Each row comes from the steps of one walk. Every step used is in the known rows, and no mark comes twice. Write the walk behind each row, first mark first.
Known rows:
d, v: [-10.6   8.7  27.4  -9.7  -2.2 -11.0   7.5  -4.7  39.0  29.1   3.7  30.4
 -26.1   4.1 -20.6  -4.8  17.2  11.7]
s, e, d, v, n: [-12.1  14.1  -5.4  31.9  24.7  -2.2   0.8  -3.6  15.7 -14.9   0.2   6.3
   1.3   5.6   7.2  11.2  10.9  24.0]
s, e, a, v: [  0.7   8.2  -4.9  23.8  14.8  43.7   9.9 -10.9 -39.5   0.8  21.5 -25.2
  -8.2  27.1  28.9  -6.9 -28.6 -26.9]
d, e, s: [ -3.9  -8.7  -2.9   6.0   9.3 -10.9  51.3  24.4 -39.4 -21.4 -26.5  25.0
  19.1  31.1   3.6  14.5  16.4   3.3]
s, e, a: [-10.6  14.7   1.6  20.2  20.7  34.1  22.6   7.6 -31.0 -12.7  28.2 -10.6
  -9.1  34.2  24.1  -7.9 -17.0  -6.8]
a, e: [  6.9 -11.5 -29.8 -30.4 -11.2   6.9  12.7  -7.8 -14.3  -7.9   1.8  -1.1
  -3.3   4.6  25.5  12.6  19.7 -24.9]
s, v: [-12.3  43.3  13.1   3.6  -9.9  10.5   5.6  -8.5 -28.0  10.1  23.5  -3.7
 -42.0  10.5   5.5 -19.9 -14.0  17.5]
n, v, s, e: [-18.3   4.1 -13.9  14.2 -11.1  -3.2 -46.8 -31.1  22.8  25.6  -7.4   2.3
 -26.0 -21.9 -11.0  25.1 -12.5  20.5]
d, v, s, e: [-15.5   9.2  14.4  -2.8  12.9  -4.0 -16.9  -2.9  28.7  22.7   5.2   0.6
 -34.3  27.5 -26.7  15.4  -9.1  15.2]
v, s, e, a: [ -6.8   0.9  -2.6  -7.5   9.9   8.1 -18.8  14.0 -22.0  -6.6  17.0 -32.1
  -6.9  25.8 -11.2  10.2 -32.5  -3.8]
e, a, v, n, u: [ 24.3 -13.2  12.7 -13.7 -12.0  32.8  -3.9  -9.0  -1.5  10.0  15.7 -18.5
  15.1 -19.1  12.6 -45.7 -18.9 -34.4]
d, e, a, v, n, u: [ 18.7 -14.9   2.3   2.1  16.9  36.1  41.4  -7.8 -25.4 -13.9  -6.3   9.7
  16.4  22.2  20.7 -18.4  12.6 -11.5]
e, s: [ -3.8  -4.5   3.1  -9.7 -26.3 -33.2  13.2  40.0 -17.2  -1.6 -12.4   4.7
  17.8  -7.6 -10.7   0.7 -14.6 -10.0]
e, d, v, n, u: [ 11.3 -10.9  14.6   2.3  -5.9 -31.9  -4.4   9.1  64.0  -5.2 -12.5  26.6
  24.2 -45.2 -14.9  -6.9  35.3  24.2]
v, n, u: [ -6.7  20.8  -4.3 -38.2 -17.9 -13.4  -4.9  -2.9  44.6 -11.4   0.3  30.9
  -7.3 -33.7 -10.2 -34.2  22.1  52.9]
s, v, n: [-18.5  54.2   8.7  -1.7   0.4   8.8 -12.9 -17.3  -8.4  -0.1  20.4  -2.9
 -36.0   3.4  -0.6 -38.4 -10.0  35.0]
v, n: [-17.1  25.0  -0.7 -30.3  -4.4 -21.9 -15.8 -11.7  25.3  -9.0  -0.4  23.6
   1.8 -25.8 -18.0 -31.5  18.9  37.7]
n, v, s: [-12.1  -4.7  -4.8  -2.6 -25.0 -17.4 -49.0 -27.7  34.4  32.4 -11.7   9.8
 -17.2 -40.7 -22.4  17.4  -4.0  16.4]

Which walk is each row?
[-11.2  -5.3 -14.6  22.1 -10.8  -9.7 -49.1 -26.5  28.5  19.3 -12.1   0.1
 -10.2 -33.8 -10.6  29.9  -7.0  17.1]  n, v, s, e, d
[ 24.4 -24.2  14.3 -13.1 -10.4  25.3 -14.7  -2.4 -23.5  19.0  15.2 -37.4
  16.3  -6.8  -0.1 -22.8 -35.5 -55.9]  e, a, v, s
[ -5.5   7.8   0.4  18.4  12.7   4.0  49.4  18.9 -51.1 -19.5 -16.6  12.4
   1.2  45.0  11.5   6.8   1.9   6.2]  d, e, s, v
[-10.4   3.0  21.6   0.4  17.5   8.5 -13.0   4.8  25.8  19.4  13.4  -6.8
 -27.2  32.8 -21.5   6.3 -16.3   1.9]  d, v, s, e, a
[ -7.2   8.9 -14.8  28.3  11.7  -6.0  11.6   3.5 -15.0 -21.2   1.7   1.1
   8.7  -0.5  15.1  20.5   7.3  14.3]  s, e, d
[ 17.3 -24.0 -22.0 -10.6   2.4  -4.5  -1.1  -5.5  26.1 -13.9  -8.7  -0.2
  20.4 -14.0  18.8  12.3  33.1 -20.7]  a, e, d, v, n
[ 20.1 -30.3 -19.2  -8.6  -2.0  -3.6   7.4  -1.2  15.6  -8.7  -7.5  -1.0
  18.3 -10.1  21.5  20.7  31.3 -29.5]  a, e, d, v
[  9.1  -4.2 -23.8  -9.0 -11.6   6.0 -40.8 -34.2 -31.0  26.3  -8.1 -38.1
 -10.9  -6.8  -5.1  16.5 -37.1 -27.0]  a, v, s, e
[  4.6 -11.9  13.8   4.3  23.5  23.9  57.4  11.7 -36.2 -20.1   0.5  20.5
  16.2  37.2  14.4  -8.3  21.9  -7.7]  d, e, a
[ 11.6 -22.3  16.0   3.0  -4.9 -39.1 -15.2  15.7  41.3   4.7 -12.4   6.3
  25.1 -33.2 -27.2  16.3  19.0   3.0]  e, d, v, s
[ -6.9  19.1   8.6   9.1 -19.5 -10.9   8.6  32.5 -34.4   1.8   1.2 -14.0
  -6.9  10.6  -0.5  -9.6 -33.6  -5.7]  e, s, v
[ -5.4  -3.1 -15.2  -2.1   4.6 -20.2 -26.8  11.3 -10.4 -11.8  -1.3 -23.0
   5.3   1.6 -17.2  30.5 -15.4  10.8]  v, s, e, d
[ 19.0 -10.4  14.4  -9.2  -3.9  29.0  -9.3 -12.9 -10.3  11.6  15.5 -22.1
  19.7 -14.8   8.3 -43.9 -20.7 -41.7]  e, a, v, n
[ 21.1 -33.3 -21.4 -13.1  -2.1  -6.9  -5.7   2.6  16.5  -9.2  -8.4 -11.6
  18.8  -8.4  13.1  27.0  22.7 -30.5]  a, e, d, v, s
[  9.7 -16.5  19.0   9.7  -5.7 -33.9   2.8  11.3  40.6   4.3 -11.6  22.0
  25.2 -37.1 -14.6   7.8  31.8   3.7]  e, d, v
[ -3.8  11.4  -3.8  11.8  10.9   7.6  45.1  19.7 -32.0 -26.4 -17.8  16.3
  -0.3  37.1  12.7  -3.7   5.4  22.4]  d, e, s, v, n, u
